Every row comes from one small tree of marks. Brackets hold a mark, then the marks that hang from it, in the order of their numbers. Every link used is in the known rows. Which tree was each row made from?
Known rows:
{z239 {z768 z47 z483 z872}}: [-14.1  14.9   3.6  14.1  -2.2  35.2  -7.8   5.4   3.6  22.7  13.8   0.7
  20.0  -7.8 -37.3  -2.4 -11.7   4.9   1.3 -32.0  15.5 -11.2]
{z404 z483}: [-36.6  14.6   2.3  13.4  12.4  28.1  -9.5  11.7   7.9  -9.4  19.2  -3.0
 -15.1   6.6 -34.0   3.1  11.0  13.3   9.8 -57.5  16.2 -15.6]
{z507 {z768 z47 z239 z745 z872}}: [-20.8 -12.6   5.9  25.4  -0.1  26.1 -15.3   8.0  26.4  10.9   6.1  -2.7
  12.0 -18.5 -12.2   6.6  -0.8  -1.0 -30.2 -19.9  17.2  -6.9]
{z361 {z745 {z768 z47 z239 z483 z872}}}: [-17.3   7.7  -1.8 -20.3   6.7  33.9 -14.2   3.1  37.0   9.6  11.0  -1.4
  14.2  -8.8 -31.2   3.0   1.6 -11.8  -5.0 -21.3  18.3  -8.9]
{z483 {z768 z47 z239 z745}}: [-15.8  -0.3   8.7  -3.4   5.9  26.0  -7.0   3.6  24.2   9.2   5.2  -2.4
  22.5  -8.3 -27.8   1.3   3.1   4.6  -9.5 -49.7  17.3  -1.5]
{z404 {z483 {z768 z239 z872}}}: [-34.6  21.4   5.5   1.3  11.0  27.3  -8.6   5.5  19.2  -3.8  11.5  -4.6
  -0.9  -0.5 -26.0   9.8   4.3  12.9   0.2 -46.4  15.8 -10.7]
{z239 {z768 z47 z483 z745 z872}}: [ -7.6  -1.4   1.8  21.3  -6.1  36.6  -8.5   6.0   7.8  22.7  10.9   3.5
  23.6 -17.0 -36.1  -0.6  -8.2   2.4  -5.5 -22.2  20.2 -11.2]
{z239 z768}: [-19.6  20.5   7.7  -2.4   7.1  34.6  -5.4   8.6  -4.9  10.1  21.5   4.6
   7.9   9.8 -35.8  -7.6  -0.9   5.1  13.4 -63.0  15.6 -14.4]
{z872 z768}: [-26.8  18.8   6.7   0.9  16.0  24.1 -10.8   9.1   8.4   8.1  25.3   3.4
  -0.1   6.0 -22.9  -1.9  -6.5  -0.1  12.7 -72.0  10.0  -6.6]
{z483 z404 {z768 z239 z745 z872}}: [-23.7   7.5  -2.5 -19.8   9.0  32.2  -5.1   5.7  39.2   2.6   2.8  -2.9
  20.8  -0.1 -21.8  -0.4 -30.0   4.7  -3.1 -53.0  19.7  -2.3]
{z404 {z483 {z768 z47 z239 z745 z872}}}: [-26.8   9.1   5.1  11.5   6.3  26.3  -9.8   5.4  24.1  -1.3   6.5  -4.9
   7.4 -11.4 -25.1  10.5   7.9  11.3  -7.0 -32.6  18.7  -7.8]
{z768 z47 z239 {z483 z404} z745}: [-11.5 -15.6   0.2  34.0  -6.6  28.1  -9.4  10.9  33.6  15.3   0.3  -5.9
  21.3 -20.1 -36.8   5.0   0.6   7.5 -13.7 -21.9  18.0   0.3]
{z872 {z768 z239 z483 z745}}: [-17.1   0.7   6.5  21.2   4.2  23.5 -12.5   7.7  18.6  17.4  17.3   4.1
   9.2 -13.6 -23.4   9.4   4.9   0.0  -4.0 -45.1  12.5  -2.8]
{z239 {z768 z47 {z483 z404} z745 z872}}: [ -9.5   3.0  -1.8  18.4  -4.5  36.4  -7.7   7.0  14.1  19.5   8.6   1.8
  25.7 -13.0 -34.2  -3.0 -17.8   4.2  -1.5 -26.1  19.8  -8.8]
{z239 {z768 z47 z745}}: [ -8.7   2.8   7.4  12.7   0.6  33.5  -7.1   8.6   2.7  13.7  14.1   4.6
  19.3  -5.5 -34.6  -6.6   3.1   3.0   3.3 -42.6  19.4 -10.1]
{z768 z239 {z483 z404} z745}: [-18.2 -14.1  -2.7  22.6  -3.0  31.7  -7.8  11.7  29.4  10.0   6.9  -1.6
   9.5 -11.7 -36.9   6.3  -1.2   6.8  -8.9 -36.9  19.2  -5.3]
{z47 {z768 z239 z483}}: [-26.2  -0.4   1.5  20.6   3.1  24.6  -9.7   2.1  13.0  19.4   6.8  -6.4
  11.1  -4.5 -34.2   1.7   1.0   4.6  -4.0 -36.7  11.2 -12.2]
{z507 z681 z768}: [-28.8   4.2  -0.9   8.9  12.7  20.6 -16.5   7.7   1.2 -11.6  17.9   4.6
   0.9  17.3 -11.6  -1.2  21.0  14.3 -16.2 -69.4  17.6 -15.7]
{z507 z768}: [-34.1   5.9   2.9  11.5  13.1  25.5 -12.0   7.7   8.3  -0.3  19.3  -1.5
  -7.1   9.0 -17.2  -2.5  -0.4   4.3  -8.6 -66.3  12.5 -12.9]
{z745 z768}: [-32.1  12.7   0.5 -25.8  12.3  33.8  -7.3   6.0   8.9  -1.1  19.0  -5.4
   5.1  11.6 -34.9  -5.0  -6.1  -4.7  14.1 -54.9  16.6  -9.9]
{z768 z47}: [-23.5   3.7   5.7   8.7   7.9  28.5  -8.7  11.3  10.0   5.9  14.8  -4.7
   4.5   1.8 -38.2  -8.1  -2.1   4.6   5.0 -55.8  14.8  -8.4]
{z768 z483}: [-28.7   1.9  -2.1  13.0   6.1  31.5  -8.0   8.6   5.8   9.4  19.7  -1.7
  -5.2   3.6 -43.8  -1.5  -2.7   7.3   5.0 -62.7  14.5 -13.5]

Write each row's tree:
[-27.6  13.6  -4.8  -9.2   7.6  30.8  -7.8   3.9  18.4   5.1  10.9 -11.1
  17.4   4.7 -35.9  -4.0 -13.4   0.0  10.2 -42.2  14.0  -2.9] -> {z745 {z768 z47 {z483 z404}}}
[-17.3 -19.2   4.8   5.7  -4.0  37.2 -10.5  13.5  27.0  11.4   9.1   1.9
   7.5 -19.6 -32.5   6.8  -6.8  -3.4 -15.0 -19.2  24.2 -11.6] -> {z768 z239 z745 z872}
[-18.6   1.4   8.3  28.8  -3.5  26.2  -9.8   8.7  19.3  19.8   7.6  -7.8
  13.0 -12.9 -41.5   5.6  10.1   8.3  -9.6 -30.3  11.5  -3.3] -> {z768 z47 z239 z483}
[-29.9  10.3   3.8   5.9   8.1  28.4  -9.2   5.9  22.2  -3.7   9.6  -2.5
   1.3  -6.9 -24.9  10.8   6.8  11.0  -4.7 -39.6  19.4 -10.5] -> {z404 {z483 {z768 z239 z745 z872}}}
[-25.6  12.8  -1.2  -9.1   0.6  33.0  -9.3   4.3  29.6  12.1   5.0 -12.2
  24.0  -7.0 -32.8   3.6 -18.7  -3.0  -0.6 -15.2  14.9  -1.4] -> {z745 {z768 z47 z239 {z483 z404} z872}}
[-27.5   6.3  -2.2   8.9  -1.6  35.0  -8.4  10.6  30.5  14.8   7.8  -5.7
   8.0  -7.4 -35.7   6.6 -23.5   5.7  -5.5 -29.3  15.2  -7.9] -> {z768 z239 {z483 z404} z872}
[-21.4  11.0   1.0 -31.7  13.2  33.6 -12.6   5.3  31.5   0.9  16.4   1.7
   6.3   3.3 -30.3  -0.3   8.8 -11.5   3.1 -42.8  18.5 -11.1] -> {z361 {z745 {z768 z239}}}
[-28.3  23.8  -1.8 -18.4  17.1  26.3  -3.8   4.1  27.3  -1.7   6.8  -7.4
  18.9  14.6 -26.5 -10.7 -27.4  10.6  11.0 -78.8  13.2  -0.1] -> {z483 z404 {z768 z47}}
[-13.9   4.3   4.5  27.1   3.4  21.2 -12.4   8.0  28.0  17.4  10.3  -0.5
  19.6 -15.6 -21.8   6.4  -3.4   2.0  -3.7 -38.2  11.4   3.5] -> {z872 {z768 z47 z239 {z483 z404} z745}}
[-19.3 -16.5  -0.7  27.0  -0.8  25.7 -10.2   2.9  17.2  19.5   4.1  -3.3
  14.3 -13.9 -33.4   3.3   4.5   2.4 -10.9 -27.1  16.1 -12.1] -> {z47 {z768 z239 z483 z745}}
[-20.4 -16.1   0.7  12.4   0.1  29.5 -11.0   5.0  21.7  17.3   3.2  -2.4
  15.4 -15.3 -27.9   1.6  -8.9  -3.4 -11.6 -18.0  19.2 -14.2] -> {z47 {z768 z239 z745 z872}}
[-22.9 -16.5  -4.2  10.2   4.1  31.0 -10.5   4.5  15.9  13.3   7.0  -1.4
  10.9  -9.9 -29.3  -4.2 -16.0  -3.5  -5.3 -30.4  20.5 -17.4] -> {z47 {z768 z745 z872}}
[-12.2  -0.1   8.1  29.3   1.7  21.0 -13.6   7.2  22.0  21.2  12.7   1.2
  17.4 -19.8 -23.7   8.8   6.1   0.4  -7.2 -34.7  11.6   1.3] -> {z872 {z768 z47 z239 z483 z745}}
[-26.0  22.7   1.7 -18.1  10.1  28.7  -5.4   4.5  37.7   5.7   0.9  -8.6
  26.2   2.6 -23.0  -2.6 -32.0   7.6   0.1 -51.8  14.1   1.4] -> {z483 z404 {z768 z47 z239 z872}}
[ -9.5   4.5   0.3  21.3  -1.6  33.3  -6.5   7.2   9.1  15.5  10.4   2.1
  23.4  -6.8 -36.0  -4.8  -5.6   7.3   3.3 -40.6  18.0  -7.4] -> {z239 {z768 z47 {z483 z404} z745}}
[-26.8   6.9  -7.7 -22.8  12.8  33.7  -4.5   5.1  33.0  -1.7   6.6  -1.6
  16.9   5.4 -22.7  -6.2 -37.6   4.6   3.5 -64.8  20.8  -5.4] -> {z483 z404 {z768 z745 z872}}
[-14.6 -16.4  -7.6  29.9  -0.9  30.1  -8.8  10.0  25.7   9.7   5.7  -4.1
  14.9 -12.8 -38.9  -3.2  -9.5   7.3  -5.0 -39.3  19.7  -4.2] -> {z768 z47 {z483 z404} z745}
[ -9.0 -24.0   2.2  33.3 -13.3  32.9 -12.6   9.2  32.1  24.9   1.0  -3.7
  21.3 -35.5 -37.4  11.2  -3.2   0.3 -25.4   4.7  21.3  -5.1] -> {z768 z47 z239 z483 z745 z872}
[-12.4   1.7   1.7  16.2  -0.7  35.4  -6.6   6.9  -0.3  15.7  17.5   6.5
  12.8  -4.4 -38.0  -2.0   3.1   5.2   2.9 -47.7  19.1 -13.4] -> {z239 {z768 z483 z745}}
[-14.2  -0.9   2.7  26.2   5.7  22.3 -13.1   6.6  16.3  17.0  16.6   2.3
  12.9 -14.1 -25.1   2.8  -1.5   0.0  -1.3 -46.5  12.5  -2.0] -> {z872 {z768 z47 z483 z745}}
[-26.4   8.3  -3.1  -9.0   3.0  34.3  -9.9   2.8  17.0  11.6  11.2  -9.5
  17.4  -5.9 -35.9   0.3 -16.6  -5.0   2.1 -23.1  16.4  -6.8] -> {z745 {z768 z47 z483 z872}}
[-22.2  14.2   9.0 -12.8   6.8  28.2  -7.4   2.5  25.2  12.8   6.0  -5.5
  21.4  -5.6 -27.5   1.7 -12.5   3.7  -7.4 -44.3  14.6  -3.1] -> {z483 {z768 z47 z239 z872}}
[-29.1   6.8  -7.8  18.1  10.6  20.2 -15.9   6.1   7.7  -8.8  14.3   2.1
   4.4  16.7 -12.4   0.5  12.0  18.7 -16.3 -66.9  16.0 -12.9] -> {z507 z681 {z768 {z483 z404}}}
[-28.3   8.7   1.1   9.7   9.0  27.4  -9.7   4.9  19.8  -4.0   9.1  -4.0
   4.1  -7.7 -26.0   6.5   2.5  11.1  -3.0 -41.5  19.3  -9.9] -> {z404 {z483 {z768 z47 z745 z872}}}
[-18.3  -1.2   5.4  24.4  -7.6  31.3 -11.4   8.3  26.1  24.9   4.9  -7.7
  16.4 -22.1 -38.6   8.6  -8.2   3.6 -15.7  -9.3  14.2  -5.4] -> {z768 z47 z239 z483 z872}
[-20.9   4.4  -2.6  16.7   9.9  24.9 -10.9   8.1  19.3  10.2  18.7   3.9
   7.2  -4.1 -22.9   1.4 -11.8   1.7   5.6 -60.0  13.3  -3.7] -> {z872 {z768 {z483 z404} z745}}
[-32.8  21.8   4.1   6.4  13.7  24.0  -8.4   4.8  13.6  -6.7  12.4  -6.0
  -0.1   3.5 -28.3   3.7   8.5  15.1   5.1 -57.8  14.6  -8.9] -> {z404 {z483 {z768 z47}}}
[-21.8 -18.7  -7.9  21.3   0.2  30.5 -10.9   2.0  16.2  19.2   5.8  -2.4
  12.4 -14.9 -32.5  -0.3 -14.9  -1.0  -8.9 -24.7  19.2 -16.7] -> {z47 {z768 z483 z745 z872}}
[-25.2   1.0  -0.9  20.9   2.0  22.6 -18.3   5.4  12.5   2.0  10.9   2.7
   8.8   0.6 -11.9  10.5  16.6  13.6 -30.8 -36.8  17.2 -13.4] -> {z507 z681 {z768 z239 z483 z872}}
[-16.1  -2.0   6.7  -6.4   2.9  29.4  -8.1   3.2  29.0  12.7   3.3  -2.7
  24.7 -15.0 -26.3   3.5  -9.6   1.3 -13.9 -34.6  19.4  -2.9] -> {z483 {z768 z47 z239 z745 z872}}
